Each row comes from the steps of one path. Every step used is in the known rows, and no mark comes twice. Write the path behind each row, first mark first.
In the rows, zero is written as 128.
Known rows
K > M > H > Y > B: [ 92  96 185 115 144 138 130 113 121 101 112 117  78  94 173 134 103 176
 108 118 149 144 137 116 131 116 119 172 109  79 120 167 125 194 117 161
 116 140 113 149 150 131  90 112 113 117  85 122 119 103 110 113 183 157
  76 109 106 138 142 121 140 133 124 164 158 116 173 115  96 111  86]
S > J > Y: [121  90  96 127  91 181 120 113 128 171 101 116 171 183 120 105  95 150
 112  51 134  89 100 106 155 156 189  59 107 101 153  65 112 102  95 157
 155 114 174 153  78 116  94 106  91 102 137 156 121 124  93  90  46 139
 188 116 119 141  96 173  83 116 119 156 120  84 145 129 157 126 224]
N > M > H > Y > F: [ 92 107 169 105 139 151 131  90 124 142 144 147 101  80 191 137 152 148
 104 133 170 136 125 133 129 114 123 174 109  78 127 172 105 207 111 133
 131 168  83 150 137 139  99 108 130 132  79 120 109 109 120 122 189 144
  97 114 127 148 137 150 162 130 128 146 128 120 170 125  47 112  72]
H > M > N > Y > J > S: [104 121  97 117  94 143 122 120 153 133 130  73 142 159 141 142 129 176
 130  90 125 103 113 124 127 126 146 139  94 112 138  87 150 142 124 201
 140 105 180 151 106 114 118 124  37 108  97 131 116 113 108 108  55 108
  97 127 140 124 123 140 154 123 145 157 155  91 167 122 125 138 119]
F > Y > H > M: [105 101  98  98 129 140 135 112 122 143 135 149 145  73 156  95 160 119
 104 117 129 142 127 131 154 146 121 146 110  86 109 140 122 205 127 116
 132 172 105 150 122 140  94 103 137 153  98 130 119 115 108 132 177 137
 140 108 121 144 112 127 175 125 108 126 112 109 159 111  70 115 103]
B > Y > H > M: [105 106 113  99 129 137 124 117 125 140 138 138 148  65 150  91 177 114
 105 127 145 134 125 137 147 139 117 144 111  79 102 151 123 206 129 115
 133 151 110 146 120 151 100 105 132 150  94 132 119 119 111 129 181 144
 137 116 120 151 112 120 183 121 114 133 108 118 156 110  72 115 100]
B > M: [112 124  87  96  97 145 132 138 140 160 159 142 160 123 159  69 102  98
 119 143 111 129 142 132 149 152 171 121 129  90 113 125 134 159 158 151
 136 129 119 116  88 123 103  88 151 141  92 135 140 119 133 124 126 148
 140 140 127 125 100 147  55 107 105 122 115 141 128 105 105 133 157]
S > J > Y > H > M > K: [117 141 125 139 107 158 120 112 110 211 130  98 156 130  87  92 126  98
 100  88 114 121 111 137 168 145 120  91 103  67 125  75 103 142 128 106
 141 130 116 156  91 130  99  78 138 162 123 139 135 125 100 117 123 138
 175 116 123 155  99 152  62 113 139 139 125 113 153 115 147 116 188]
N > M: [116 126 106  85  98 138 125 125 134 169 158 132 150 124 146  69 132 112
 121 139  91 124 127 134 147 151 150 121 129  96 106 116 130 161 159 133
 141 124 105 117  97 126 106  85 139 136  93 135 141 123 124 119 115 133
 131 131 136 149  94 144  68 107 105 120 115 144 127 113 119 136 131]
B > M > H: [101 128 130  97  88 141 127 137 135 175 165 125 117 109 175  98  90 125
 120 179 104 131 127 134 139 127 157 159 123  97 117 135 126 167 148 182
 133 133 107 118 106 111 114  95 158 138  80 118 141 102 150 125 137 145
  94 139 139 122 112 143  50 109 122 120 148 161 138  87  89 131  85]
S > J > Y > F > M > K: [112 138 127 150 108 159 120 104 117 214 138 104 162 132  89  83 134  91
  95  84 129 117 118 146 160 135 125  92 106  74 120  75  98 141 129 103
 144 136 116 154  87 127 106  71 150 160 111 139 137 123 110 118 139 141
 154 120 120 151 114 165  42 116 139 144 113 111 151 125 147 116 203]
N > Y > F > M: [ 98 101 115 100 131 140 129 101 132 138 149 153 155  75 159  86 189 111
  94 123 157 117 140 147 139 126 126 151 113  88 106 146 117 202 127  99
 134 168 105 140 120 146 104  92 145 151  83 135 117 115 118 133 187 146
 110 118 123 144 131 144 156 125 116 138  91 104 153 134  70 120 121]
H > M > B > Y: [ 95 116 162  96 127 135 122 134 138 102 145 121 123 107 160 116 125 145
 112 165 154 136 126 132 126 122 114 164 120 108 113 181 150 217 134 172
 124 115 118 138 140 132 122  95 126 129  64 120 125 103 141 117 159 136
  76 126 144 136 121 115 170 117 124 149 142 136 156 101  91 122  42]
H > Y > B > M > C: [112  93 147 115  99 149 141 112 142 133 128 156 140  98 196  78 139 118
 111 166  98 144 166 122 134 136 148 150 121  52 119 122 147 169 142 157
 134 121 100 127  92 128  96  90 113 163  74 139 127 109 107 114 149 161
 123 117 128 131 107 127  82 116 105 155 121 144 132 120  93 118 128]
Y > H: [109  93 109  95 125 151 132 106 108 135 126 111 159  98 173 116 118 142
 112  93 123 128 113 111 159 143 152 133 115 101 124 136 112 158 123 143
 133 140 133 136 118 146  87 110 130 105 124 136 119 119 110 120 146 155
 152  98 110 137 123 148 174 125 104 119 109 117 151 125 115 129 148]
F > M > K: [112 154 114 115 108 134 125 127 124 175 169  89 176 145  99  74 104  84
 113 117  76 133 124 149 159 136 126 119 126  96 102  93 124 145 169 145
 132 118 121 121 109 120 117  58 165 139  92 129 158 118 132 125 132 139
 118 132 123 139 121 140  27 110 119 116 111 146 139 109 163 130 168]
H > M > N > Y: [ 93 105 153  87 118 132 126 125 135 117 155 134 115 108 176 118 145 149
 115 155 128 114 129 135 123 124 126 174 117 100 122 164 143 206 130 161
 122 138 112 125 150 124 115  91 114 138  72 120 119 100 127 124 142 137
  71 131 146 129 121 122 168 120 121 147 135 122 156 118  84 127  56]
H > Y > J: [107 102  94  95 133 148 137 102 143  62 130  90 176 173 166 159  76 163
 136  56 123 132 122 106 127 130 164 129 114 110 137 116 152 138 119 221
 132 116 179 146 128 131 108 124  52  74  94 133 124 118  95 111  62 129
 118 120 101 118 147 140 206 136 113 141 120  89 180 127 123 137 136]
H > M > B > Y > N: [ 96 106 144 102 130 140 127 114 118 154 132 115 111  64 177 119 154 153
 100 135 180 130 120 124 140 125 107 172 115  87 108 191 138 224 104 144
 121 140 106 148 147 157 100 104 138 139  84 118 115 102 125 122 195 150
  94  96 130 148 125 122 210 127 116 160 137 119 169 113  68 118  63]
H > M > B > Y > J: [100 116 129 103 123 135 128 121 145  78 133  89 145 143 161 144  99 153
 129 115 135 137 127 119 121 122 130 147 111 113 121 144 162 183 125 207
 129 106 155 153 126 132 123 120  74 112  74 124 126 107 120 118  98 125
  89 123 125 123 132 120 218 129 132 151 141 110 175 105 114 136  72]
J > Y: [119  86 112 110 108 175 127 112 125 130 115 129 175 165 155 101  85 133
 114  62 120 105 111 108 156 154 181  74 120 100 144  96 119 126 112 164
 148 123 146 142  97 123  96 101 120 103 121 151 126 117  99 100  72 153
 179 117 115 138 108 162 117 118  97 141 101  94 148 117 144 129 203]
Y > B: [108  94 117 104 120 142 131 110 120 119 131 132 153 118 167  88 110 140
 110 105 138 123 141 112 149 155 159 130 118  96 118 135 126 163 115 142
 125 133 129 133 119 138  86 104 128 104 105 141 122 124  99 112 163 156
 145 111 105 144 110 134 143 122 103 148 127 113 154 122 133 129 169]
M > C: [122  99 142 109  92 156 141 117 141 111 133 124 182 148 201  80  93 136
 128 137  28 130 133 117 145 143 161 124 131 104 131  96 142 126 161 192
 139  90 143 104  91 116 103  83 110 122 100 142 143 107 121 101  78 151
 128 114 141 125 110 135  74 112  90 129 107 163 114 124 153 135 161]
N > Y > J > S: [108 115  71 108 106 151 127 110 149 104 120  61 170 187 135 152  92 183
 133  48 124 101 111 111 134 132 166 120  98 119 148  82 149 117 115 214
 140  98 206 150 101 122 108 132  26  77 119 139 119 122  99  96  33 111
 122 122 131 119 131 149 159 126 133 153 139  80 170 133 148 141 155]
H > Y > B > M > K: [104 144 133 121 127 139 132 118 120 167 156 115 136 124 114  96  90  92
 107 120 142 150 146 136 149 137 127 136 119  55 113 132 128 172 139 139
 121 132  93 138 118 133  98  75 148 149  85 126 142 122 110 123 172 153
 129 132 114 140 118 134  56 118 129 146 133 126 163 110 123 116 149]
J > S: [115 121  77 114  90 154 123 129 142 152 133  82 173 172 134 108  95 161
 126  81 107 102 104 120 152 148 174 107 111 126 137  80 130 113 142 192
 144  99 183 128  91 113 105 107  87  85 124 141 130 125 121  95  65 122
 135 122 138 132 109 155  68 111 115 134 137 117 138 123 157 137 188]
H > Y > B > M: [101 103 113  99 122 140 132 117 133 141 142 156 128  90 159  89 135 114
 102 137 181 136 158 126 137 142 152 149 117  58 111 154 135 193 122 133
 127 154  97 141 112 139  92 101 135 145  77 134 119 121 104 125 188 157
 129 127 105 138 111 136 115 120 114 153 130 108 157 114  69 116 129]
B > Y: [102 102 108  92 135 139 130 123 138  84 141 116 163 138 152 117  98 143
 124  94 133 137 115 120 132 133 151 137 124 108 119 163 140 174 125 188
 126 110 151 131 135 139 107 108 100  87  94 130 130 116 123 108 127 144
 113 128 122 130 133 118 169 124 108 142 112 118 160 117 113 127 110]
N > M > B > Y > J > S: [106 125 108 116  96 144 118 122 151 132 123  61 137 163 126 146 120 178
 131  99 141 119 109 119 127 121 140 134  98 113 132  98 153 147 126 208
 143  89 175 159  98 120 120 128  42 102  95 129 121 115 119 101  64 107
  95 123 139 130 120 141 142 121 148 157 163 100 165 115 133 138 101]
S > J > Y > B > M > H: [101 108 135 124  79 156 121 122 126 209 127 131  94 102 147 100 121 137
 103 154 159 114 129 124 140 131 160 136 103  69 127 111 113 163  99 151
 139 141 107 151  90 115 100 109 136 152  96 130 121 109 117 116 151 150
 126 127 126 137  97 153  54 114 142 158 164 119 151  97  92 119 119]
S > J > Y > N > M > K: [119 145 121 134  97 157 121 107 108 252 134  89 134 136  91  91 124 107
 104  85 118 120 108 132 165 146 125  94 111  60 119  83 108 138 120 109
 142 120 101 150  91 133  95  76 138 157 122 134 141 123 100 111 118 138
 163 113 130 163  99 159  39 114 136 149 131 116 153 122 146 120 184]
K > M > B: [102 128 214 118 123 144 129 150 125 101 117  79  93 130 184 115  44 173
 119 152  78 142 126 117 145 122 117 141 125 130 127 154 139 176 185 179
 122  98 131 123 124 108 110  82 142 133  90 120 145  88 162 108 109 147
  54 110 149 121 126 140  78 114 117 132 162 163 132 106 153 128  95]
F > M: [111 115  89  93 100 137 123 129 138 156 160 131 182 113 140  60 146 103
 111 134  98 117 129 142 150 143 150 128 126 110  98 104 131 160 160 139
 141 136 131 118 102 125 116  79 155 132  87 137 140 117 130 128 135 140
 117 130 119 136 114 144  77 110 101 117 101 135 129 112 120 134 150]

Which path is each row?
[ 93 107 163  92 131 139 126 129 132  82 137 106 128 129 171 138  89 164
 118 143 156 138 119 117 125 119 130 161 123 119 124 188 150 198 125 200
 122 105 136 135 148 132 117 102 112  97  75 120 125 102 142 109 142 141
  73 118 139 128 134 122 179 123 121 149 141 132 159 108 109 128  52] => M > B > Y
[110 113  58 120 105 151 135 113 148 112 118  67 172 191 132 152  77 182
 136  40 112 123 106 106 140 137 168 115  99 129 146  73 145 119 117 226
 143 106 205 158  99 112 107 136  32  75 120 135 122 119 103  98  41 106
 128 117 125 119 131 145 148 130 129 144 146  82 175 123 148 139 162] => F > Y > J > S
[124 112 139 114  84 148 136 123 148 137 142 143 176 123 190  54 133 110
 120 166  28 130 144 135 145 147 142 125 128  90 118  89 143 148 171 161
 141 105 121 108  83 116 108  74 126 162  84 141 144 109 122 111 100 143
 129 121 147 136  93 126  61 105  94 127 104 171 109 114 129 129 147] => H > M > C
[ 92  90 157 100 135 140 129 101 121 107 132 128 106 100 177 136 118 169
 107 124 176 132 133 116 127 124 139 175 110  83 124 163 128 191  94 170
 119 147 114 148 152 136  94 114 112 100  82 125 110 110 101 115 188 152
  95 112 105 140 135 127 168 132 120 162 149 106 179 116  87 116  84] => M > H > Y > B
[102 118 198 125 112 135 128 151 128 134 125  90  84 121 190 110  72 164
 133 141  53 137 115 120 139 120 125 147 122 121 117 144 121 165 184 184
 125 103 130 115 128  98 109  87 130 132  90 116 146  86 157 116 111 151
  57 124 141 117 130 127  70 117 117 130 160 164 132 108 149 129 112] => K > M > N
[ 97 115 178 112 112 144 123 119 123 151 148 128 124  82 180  97 150 131
  96 183 153 121 136 137 140 122 120 163 117 113 113 151 126 207 143 131
 132 147  98 137 120 127 118  80 172 152  69 124 122  99 149 130 185 144
  79 109 138 139 119 155 126 115 122 134 135 143 140 113  97 127  85] => Y > F > M > B
[109 150 123 123 112 138 131 125 118 181 159 115 145 130 115  77  88  82
 110 125 116 145 146 137 158 146 134 122 121  65 109 119 123 160 148 132
 123 124  96 129 100 129  98  73 163 156  94 130 149 123 117 123 164 154
 141 132 118 140 106 138  34 112 127 137 132 138 150 104 143 124 174] => Y > B > M > K
[ 99 103 114 112 130 138 126 108 134 143 147 150 155  70 152  81 192 104
  98 124 160 129 134 147 137 125 123 148 114  87  97 153 116 206 130 109
 136 159 109 145 116 146 108  97 145 148  78 132 121 116 123 132 201 147
 112 121 115 146 132 134 156 124 117 141  94 113 152 123  72 118 118] => B > Y > F > M
[116 164 130 110 108 137 126 125 120 183 169  94 155 153 107  81  91  91
 121 121  72 141 122 142 158 143 126 114 128  85 108 103 122 145 170 140
 133 108  99 119 104 121 110  62 153 143  97 127 159 123 127 118 117 134
 131 135 138 148 105 142  17 108 122 119 123 153 139 109 159 131 153] => N > M > K
[ 92  82 152  88 134 142 131 103 106 118 127 112 113  78 190 151 143 168
 108 118 154 125 113 114 137 119 130 178 107  92 129 173 120 199 101 150
 122 152 116 144 155 144  94 114 107 115 103 123 104 102 113 125 170 155
  99 100 126 130 139 135 233 133 122 141 129 102 170 132  81 123  73] => M > N > Y > H
[ 92 109 157  94 124 133 120 132 136 107 145 114 130 102 153 116 134 144
 108 163 161 134 125 134 124 114 118 170 121 112 106 177 149 213 133 175
 126 118 124 138 141 132 126  94 130 123  62 120 125 100 147 121 166 138
  62 123 136 133 133 121 161 119 124 147 136 131 156 105  96 124  43] => F > M > B > Y
[116 122  64 118  90 153 125 119 148 127 124  58 183 192 133 132  81 171
 137  52 101 106 104 111 145 141 177 102 102 127 142  60 143  97 133 216
 147  91 209 145  83 114 109 128  44  75 124 142 128 125 107  97  29 113
 136 122 125 123 120 155 116 121 127 138 141  98 156 124 168 146 190] => Y > J > S
[103 127 134 135 112 146 123 133 149  99  99  38 122 168 134 158  73 197
 133  73 115 127 109 111 131 113 132 129  97 122 137 105 151 140 143 225
 136  77 199 159 104 114 115 131  34  96 106 128 128 105 127  96  50 116
  78 117 137 118 138 135 136 126 147 160 169 106 166 117 157 133 119] => K > M > B > Y > J > S
[ 89  91 171 108 140 147 135  95 121 112 138 147 112  92 212 138 143 157
 105 118 162 119 127 124 126 121 131 170 109  97 135 183 113 206 105 137
 123 155 105 140 147 140  97 106 116 124  90 124 106 104 121 119 178 152
  94 112 138 133 139 143 214 133 125 154 121 107 170 139  72 121  97] => M > N > Y > F
[102 119 143 106  84 137 126 143 135 185 164 132 114 107 186  93 113 122
 124 182 109 126 127 130 134 133 157 157 125 102 113 143 132 177 156 177
 133 129 104 115 112 105 116  86 149 144  71 118 135  99 150 129 141 148
  90 139 141 119 106 140  76 109 119 127 150 155 133  99 104 133 105] => B > M > N
[114  77 114 133 103 168 121 100 117 164  92 135 145 141 127  96 124 152
  98  66 173  99 125 103 152 157 173  81 100  79 140  89 112 133  74 127
 141 131 145 164  91 132  80 115  99 112 130 156 108 128  75  97 125 153
 186 104  99 153  95 157 124 124 122 176 133  72 159 131 144 121 215] => S > J > Y > B
[111  94 108 118 101 157 128 118 127 173 124 161 137  99 150  70 130  99
  99 118 169 121 152 120 152 156 168 104 114  55 118 121 122 171 113 114
 138 149  97 149  84 134  87 102 148 157  97 147 121 122  97 121 162 165
 173 126 108 142  90 149  89 115 112 155 121  98 147 109  96 120 182] => J > Y > B > M
[113 152 127 120 121 140 127 119 110 177 157 100 161 114 115  86 117  88
 108 115  92 140 120 143 166 143 108 123 116  77 109 109 113 164 157 120
 129 133 101 134 111 135 103  70 159 157 105 129 146 122 116 127 152 142
 148 119 126 149 111 137  81 114 124 119 118 141 149 108 139 121 157] => Y > H > M > K
[115 117 103  92 104 141 127 111 120 208 148 126 133  81 161  75 164 118
 111 129 121 124 124 130 154 150 134 134 123  76 101 133 122 178 133 110
 137 144  90 130 107 147  92  92 148 147 102 130 131 119 112 124 155 142
 139 108 128 158  99 144 114 115 104 132 117 130 140 120  90 130 129] => Y > N > M
[111 135 137 141 119 155 126 103 114 189 147 114 166 121 110  83 129  79
  96  93 119 130 124 145 160 134 121 104 114  74 113  97 101 157 139 105
 139 142 100 147 100 131 107  69 167 160  99 136 141 118 115 124 155 150
 149 122 118 151 121 157  61 118 127 135 102 117 153 118 139 118 193] => J > Y > F > M > K
[102 113  97 115  97 146 124 116 147 119 124  57 144 177 146 162 100 191
 134  72 123 102 105 112 126 123 158 138  96 122 146  89 148 128 116 223
 139  98 194 151 113 113 115 131  26  84 109 131 116 112 109 101  43 112
  95 124 136 117 133 146 163 127 142 157 157  87 170 128 141 142 128] => M > N > Y > J > S
[113 161 114 114 108 141 131 134 126 179 171 104 161 150 117  80  67  79
 118 124  86 143 134 139 159 144 142 115 128  80 113 109 126 143 171 155
 129 112 109 118  97 120 108  65 163 147  96 127 159 121 132 122 123 146
 136 141 130 132 109 144  10 107 121 119 123 152 139 102 149 129 172] => B > M > K
[110  97 106 136 101 164 120 100 129 198 122 147 161  98 130  74 190 109
  90  96 160 100 123 139 151 140 147  97 103  81 118  90  98 159 111  89
 154 161 123 159  79 133 100  95 141 156 108 149 115 121 106 121 150 144
 159 115 113 152 108 172 101 119 124 149 101  91 144 133 101 118 191] => S > J > Y > F > M
[ 91 104 191 101 135 133 132 134 129  91 125 102  83 119 185 138  90 178
 122 126  97 130 124 120 125 110 116 169 118 108 128 172 137 191 150 179
 116 117 130 126 154 116 106  96  99 127  86 117 131  89 140 115 118 147
  47 124 145 116 143 121 147 127 124 149 146 129 155 123 114 123  69] => K > M > N > Y
[ 93 114 186 103 141 142 131 128 132  94 125  91  83 124 175 151  67 180
 121 117 105 146 116 123 128 103 120 171 117 101 128 160 128 178 149 198
 122 123 132 135 151 115 108 101 108 109  83 113 134  93 140 111 121 144
  52 121 127 121 154 130 106 127 121 140 151 138 162 109  97 114  63] => K > M > H > Y
[116  97 148 124  94 152 137 105 140 150 135 150 170  90 196  60 170 105
 106 159  61 131 147 139 143 131 136 140 121  83 113  99 125 161 160 133
 145 128 108 120  83 126 106  78 137 168  83 142 132 106 122 119 147 154
 120 109 135 139 114 140  82 115 100 133  92 155 117 129 111 124 151] => Y > F > M > C
[ 97 118 140 106  94 138 127 128 127 176 151 134 101  86 173  94 108 127
 110 182 136 131 138 131 138 128 149 167 116  81 111 145 124 183 127 161
 127 145  92 130 110 120 104 101 159 147  79 120 130 105 133 127 179 154
  98 132 127 132 109 136  71 113 127 138 158 147 146  91  85 126  87] => Y > B > M > H
[ 95 113 155  81 121 141 125 113 133 137 154 118 105 113 165 138 122 155
 119 149 139 136 118 132 124 114 132 179 119  89 122 154 131 189 128 182
 131 140 103 136 144 123 115  98 114 116  69 115 124 105 128 119 141 132
  73 129 132 138 132 137 117 122 122 137 143 132 162 108  68 119  40] => N > M > H > Y
[117  84  86 127 101 177 126  96 111 208  98 108 148 127 145 111 129 158
 100  46 163  93  99 104 161 152 168  87 105  80 142  96 107 128  72 133
 147 136 149 160  96 144  79 113 110 114 145 147 112 119  85 100 105 152
 186  89 111 151 106 170 146 126 113 165 121  78 159 135 120 122 206] => S > J > Y > N
[111  85 134 130 129 178 132  88 117 139 114 155 155 121 182 108 121 128
 100  60 156 113 119 114 153 147 163  91 110  88 143 125  94 159 100 119
 144 153 118 155  98 139  85 109 132 122 119 148 111 119  99 107 136 161
 182 105 114 148 116 169 164 128 108 148  94  90 159 133 106 119 205] => J > Y > F
[105 130 171  98 101 142 122 138 132 138 155 122 130 116 175  92 112 137
 110 190 117 120 133 134 141 138 126 150 123 121 119 144 144 193 157 159
 129 123 109 125 118 117 121  76 160 147  71 125 133 102 146 121 137 133
  88 121 150 137  97 141 107 106 115 130 148 156 134  99 117 132  80] => H > M > B
[ 90  98 146  84 116 130 125 123 134 125 154 126 122 101 172 117 153 147
 113 154 132 113 128 136 121 115 129 180 118 105 114 157 141 200 128 163
 124 140 117 126 151 122 120  90 118 131  69 120 120  97 133 128 149 140
  60 130 138 125 134 127 161 122 122 144 129 116 155 122  88 130  55] => F > M > N > Y
[110  94 117 124 113 161 124  99 126 172 130 158 162  87 150  72 181  96
  92 103 150 111 129 139 151 140 144 108 111  82 114 108 102 175 121  91
 149 168 106 151  92 137 101  93 159 157  95 146 119 116 109 127 168 154
 155 116 111 151 114 163 122 121 110 140  89  98 146 125  91 119 179] => J > Y > F > M
[ 95  98 132  94 133 150 133  96 114 154 136 105 107  83 190 150 127 174
 109 105 164 127 110 116 138 118 132 182 115  86 124 172 124 185  92 175
 123 155 117 143 157 149  93 111 123 105  98 115 115 102 113 118 169 151
  95  95 116 140 145 138 192 135 111 150 136 112 178 121  62 118  76] => M > H > Y > N
